Each row was made from one small tree. Brackets hold a mark, then the marks that hang from it, in alphabetical order. Every link used is in the known rows. Write each row's tree.
Known rows
{E {B F {N Q}}}: [-0.90  0.98  0.20  0.08  1.40  0.90 -0.27  4.47 -1.81 -0.46  3.23  1.04
  2.22  0.30  0.43  0.57 -3.02  3.13  0.11  0.25 -0.77 -1.92]
{Y {B E {N J Q}}}: [ 0.44 -0.15 -1.19  0.37 -1.06 -0.01 -0.37 -3.14 -0.86 -0.56 -6.27  2.03
  1.58 -0.05  0.68  1.04 -1.59 -0.23  0.07  0.50 -1.98  0.04]
{J H}: [-0.71  1.63  0.79 -0.33  2.93  0.16  0.31  4.27 -1.62  1.68  1.38  2.45
  1.28  0.54  1.79 -0.21 -4.87 -0.35  1.66 -0.02 -0.21 -0.13]
{B E F {N J Q}}: [ 1.90  0.11 -0.83  0.85 -0.86  0.29  0.17  1.71 -1.25 -0.45 -1.74  2.02
 -0.22  0.88  1.04 -0.41  0.05 -0.82 -0.20  1.21 -0.16 -0.70]
{H J}: [ 0.11  0.51 -0.69  0.42  2.28 -0.10 -1.25  1.86 -0.11  0.50  2.54  3.36
  1.70 -3.96 -0.33 -2.07 -3.48 -1.51  0.55  0.19 -0.83  0.60]
{F {B N}}: [-0.18  0.11 -0.02  0.61  1.22  1.12 -0.22  2.56 -0.31  0.91 -2.61  4.17
  0.59  1.69  1.42 -3.47 -4.72 -0.63 -0.68 -0.75 -2.42  1.68]
{B {N J}}: [ 0.00  0.92 -0.12  0.09 -0.66 -0.14  0.12  2.82 -0.25  0.05 -1.30  2.35
 -0.27  0.89  2.35 -2.09 -2.18 -0.63  0.10 -0.50 -2.07  1.09]
{F B}: [-0.11  0.31 -0.07  0.27  1.42  1.28 -0.06  0.66 -0.62  1.08 -1.67  4.10
  0.50  1.42  0.79 -3.53 -4.94 -0.62 -0.10 -0.44 -0.85  1.25]
{B E {N J}}: [ 1.42 -0.33 -1.16  0.63 -0.99 -0.71  0.11 -2.49 -0.93  0.33 -1.75  1.97
  0.18  0.86  2.20 -1.90 -2.02 -0.96 -0.72  0.03 -2.87  1.18]
{Y {B E {N Q}}}: [ 0.19  0.01 -1.09  0.48  0.46  0.06 -0.75 -2.63 -1.14 -0.31 -5.32  2.21
  2.88 -0.05  0.34  0.84 -2.95 -0.23  0.09  0.38 -2.85 -0.58]
{F {B {N J Q}}}: [-0.06  0.14  0.28  0.60 -1.32  1.33 -0.18  1.53  0.16 -0.55 -4.02  3.82
 -0.58  1.93  1.11 -1.50 -2.16 -0.20 -0.53 -0.35 -0.44  2.18]
{Y {B E F N}}: [ 0.74  0.07 -1.52  0.29  2.61  0.10  0.00  1.28 -1.75  1.45 -4.41  2.56
  2.47 -0.53  0.88 -1.64 -3.87 -1.16  0.14  0.57 -3.10 -1.81]
{B E F N}: [ 1.67  0.16 -1.20  0.71  2.72 -0.09  0.09  3.12 -1.99  1.59  0.25  2.40
  1.45  0.52  1.55 -3.23 -3.56 -1.53 -0.38  0.71 -2.95 -1.57]
{Q {N {B E} {J H}}}: [ 0.25  0.77  1.42 -0.10 -0.62 -0.47  0.95 -2.89  0.17  0.35  2.21  1.04
  1.81  1.97  2.76 -0.99 -0.65  0.11 -1.66  1.08 -3.06 -0.79]
{E {B N}}: [-1.22  0.78 -0.12 -0.12  1.30  0.28 -0.23  1.53 -1.64  0.09  3.24  0.96
  2.54  0.26  1.25 -0.51 -4.38  3.09 -0.19 -0.61 -2.64 -0.60]
{E {B F}}: [-0.80  1.09 -0.22 -0.45  2.58  0.82  0.31  2.96 -2.40  0.90  4.64  1.05
  2.07 -0.22  0.49 -1.28 -4.33  2.69  0.40  0.17 -0.28 -2.29]
{N J Q}: [ 0.05  1.23  0.44  0.04 -3.34  0.73 -0.17 -1.33 -0.17 -2.20 -1.49  1.71
 -1.17  0.95  0.21  1.42  0.90  0.32  1.07  0.58  2.87  0.72]
{B N}: [-0.18  1.02  0.00  0.26  1.63 -0.07 -0.54  3.52 -0.69  0.42  0.06  2.55
  1.56  0.87  1.82 -2.41 -4.11 -0.61  0.08 -0.57 -3.35  0.28]
{N {B E}}: [ 0.42 -0.02 -0.97  0.76  1.01 -1.76  0.14 -4.28 -1.96  0.53  4.81  1.15
  0.50  1.13  0.84 -0.38 -4.00  0.41  0.03  0.21 -2.37 -1.32]
{Q {N B J}}: [-0.14  1.19  1.43 -0.28 -0.97 -0.27  0.65 -2.06  0.72 -0.30  2.47  1.21
  1.75  1.97  2.40 -2.20 -0.47  0.15 -1.66  0.77 -3.05 -1.03]

Write each row's tree
[-0.35  1.37  1.88 -0.31 -0.47 -0.26  0.99 -0.36  0.49  0.22  2.45  1.24
  1.65  2.06  2.91 -1.09 -0.72  0.27 -1.34  0.91 -2.61 -0.91]	{Q {N B {J H}}}
[-1.26  0.86  0.55 -0.09 -0.85  0.51 -0.02  1.73 -1.24 -1.05  1.81  0.64
  1.29  0.45  1.24  2.25 -2.00  3.67  0.15 -0.16 -0.38  0.11]	{E {B {N {J H} Q}}}
[-0.73  0.93  0.10 -0.06 -0.12  0.89  0.19  3.89 -1.52 -0.77  2.27  0.82
  0.93  0.28  0.76  0.71 -1.57  3.14  0.08  0.31  0.10 -1.28]	{E {B F {N J Q}}}
[-0.83  0.95 -0.20 -0.11  2.41  0.62  0.15  4.85 -2.00  0.68  3.71  1.21
  2.19  0.08  1.07 -1.18 -4.18  2.65 -0.04 -0.13 -1.82 -1.90]	{E {B F N}}
[ 1.70  0.11 -0.80  0.42  1.07 -0.17  1.01  4.14 -1.74  1.70 -1.10  2.27
 -0.44  0.54  2.45 -1.83 -1.89 -1.44 -0.07  0.82 -1.33 -0.62]	{B E F {N {J H}}}
[-0.14  1.24  1.00  0.36 -2.05 -0.46  1.09  3.22 -1.04 -1.20  2.61  1.04
 -2.94  1.35  0.76  4.30  0.99  1.29  1.61  1.30  3.62 -1.31]	{N {B F} {J H} Q}
[ 0.92 -0.72 -0.43  1.04 -1.58  0.99 -0.22 -2.08 -0.28 -0.36 -4.35  3.55
 -0.27  1.85  0.98 -1.36 -2.05 -0.40 -1.09  0.02 -1.08  2.31]	{F {B E {N J Q}}}
[ 0.31  0.77 -0.41  0.12 -0.72 -1.13  1.45  1.75 -1.14  0.51  3.63  1.38
 -2.87  0.98  1.52 -0.79 -1.12  0.14  0.86  0.48  0.83 -1.49]	{N {B F} J}
[ 2.00 -0.01 -1.26  0.56  0.53 -0.17  0.71  2.42 -1.54  1.21 -1.11  2.17
 -0.31  0.58  2.00 -2.90 -1.64 -1.56 -0.43  0.80 -1.68 -0.75]	{B E F {N J}}
[ 0.73  0.03 -0.39  0.87 -4.23 -1.21  0.22 -6.34 -0.93 -2.32  1.89  0.52
 -2.07  1.55  0.15  3.61  1.24  1.29  0.31  1.02  1.69 -0.14]	{N {B E} J Q}
[ 1.07  0.17 -0.44  0.87 -3.17 -0.84  0.66 -2.93 -1.30 -1.73  2.33  0.68
 -2.47  1.31  0.03  2.85  1.46  0.86  0.55  1.53  2.47 -1.46]	{N {B E F} J Q}
[-0.16  0.87 -0.81 -0.07  2.87  0.45 -0.01  4.97 -1.18  1.38 -4.04  2.83
  2.16 -0.47  1.02 -1.75 -3.97 -0.91  0.66  0.25 -2.54 -1.88]	{Y {B F N}}
[-0.23  0.23  0.36  0.84  0.23  1.40 -0.60  2.09 -0.06 -0.34 -3.01  3.97
  0.67  1.92  0.71 -1.70 -3.54 -0.08 -0.48 -0.39 -1.29  1.64]	{F {B {N Q}}}
[-0.19  0.18  0.59  0.55 -0.95  1.36 -0.01  2.84  0.08 -0.17 -4.03  3.84
 -0.63  1.97  1.42 -0.69 -2.39 -0.08 -0.20 -0.31 -0.15  2.29]	{F {B {N {J H} Q}}}
[-0.56  1.05  1.02  0.40 -3.17 -0.87  0.65 -0.20 -0.63 -1.82  2.16  0.84
 -2.53  1.57  0.87  5.03  0.73  1.67  1.44  0.77  2.78  0.02]	{N B {J H} Q}
[ 0.53  0.89  0.92  0.23  1.77 -0.13  0.36 -1.50 -0.43  0.68  3.87  1.40
  3.47  1.88  1.79 -2.90 -2.17 -0.15 -1.91  1.28 -4.04 -2.76]	{Q {N {B E F}}}
[ 0.83 -0.23 -1.05  0.52 -2.11 -1.84  1.00 -5.32 -1.34  0.08  2.87  0.91
 -2.12  1.11  1.53 -0.02 -1.26  0.30  0.04  0.31 -0.55 -0.18]	{N {B E} J}
[ 1.01 -0.83 -0.81  0.76 -0.56  0.65  0.20 -1.58 -0.46  0.83 -3.89  3.73
 -0.33  1.69  1.69 -3.16 -3.21 -0.87 -1.21 -0.36 -2.11  2.28]	{F {B E {N J}}}
[ 0.74 -0.70 -0.53  0.73 -0.20  0.64  0.34 -0.42 -0.63  1.19 -3.86  3.80
 -0.31  1.70  1.98 -2.36 -3.51 -0.84 -0.94 -0.26 -1.77  2.38]	{F {B E {N {J H}}}}
[ 0.88  0.23 -0.45  0.30 -0.23 -1.49  1.85  0.50 -1.97  1.37  3.24  1.11
 -2.66  0.97  2.10  0.89 -1.37  0.07  0.72  0.93  0.85 -1.20]	{N {B E F} {J H}}
[ 0.99 -0.06 -1.61  0.17  1.13  0.03  0.43  0.82 -1.41  1.20 -5.36  2.41
  1.19 -0.50  1.26 -1.42 -2.56 -1.20  0.09  0.63 -2.28 -1.26]	{Y {B E F {N J}}}
[-0.19  1.06  0.32  0.00 -0.08 -0.12  0.43  4.56 -0.41  0.58 -1.33  2.35
 -0.32  0.83  2.81 -0.94 -2.44 -0.57  0.53 -0.45 -1.68  1.26]	{B {N {J H}}}
[-0.18  1.65  1.97 -0.71 -0.02  0.90  0.63  0.63  0.73  0.51 -0.19  1.88
  2.43  1.52  2.83 -2.49 -0.84 -0.56 -1.08  0.84 -2.19 -0.24]	{Q {N {J H}}}
[ 0.22  0.81  0.99  0.17  0.94 -0.40  0.11 -3.87 -0.11  0.23  3.59  1.27
  3.80  2.01  1.80 -2.37 -2.33  0.12 -2.02  0.97 -4.69 -1.84]	{Q {N {B E}}}
[-0.71  0.75 -0.36  0.14  0.78  0.43 -0.84  1.05 -0.62 -0.56 -4.94  2.43
  2.52 -0.06  0.39  0.75 -3.06 -0.06  0.64  0.06 -2.27 -0.61]	{Y {B {N Q}}}
[ 0.81  0.78  0.87 -0.04 -0.40 -0.23  0.95 -2.23  0.05  0.29  2.50  1.18
  1.68  1.90  2.24 -2.63 -0.17 -0.26 -1.91  1.36 -2.92 -1.88]	{Q {N {B E F} J}}
[-0.27  0.83  0.39  0.57 -3.89 -0.86  0.27 -2.67 -0.40 -2.52  2.27  0.78
 -2.43  1.54  0.28  3.45  1.10  1.56  0.89  0.64  2.22 -0.20]	{N B J Q}
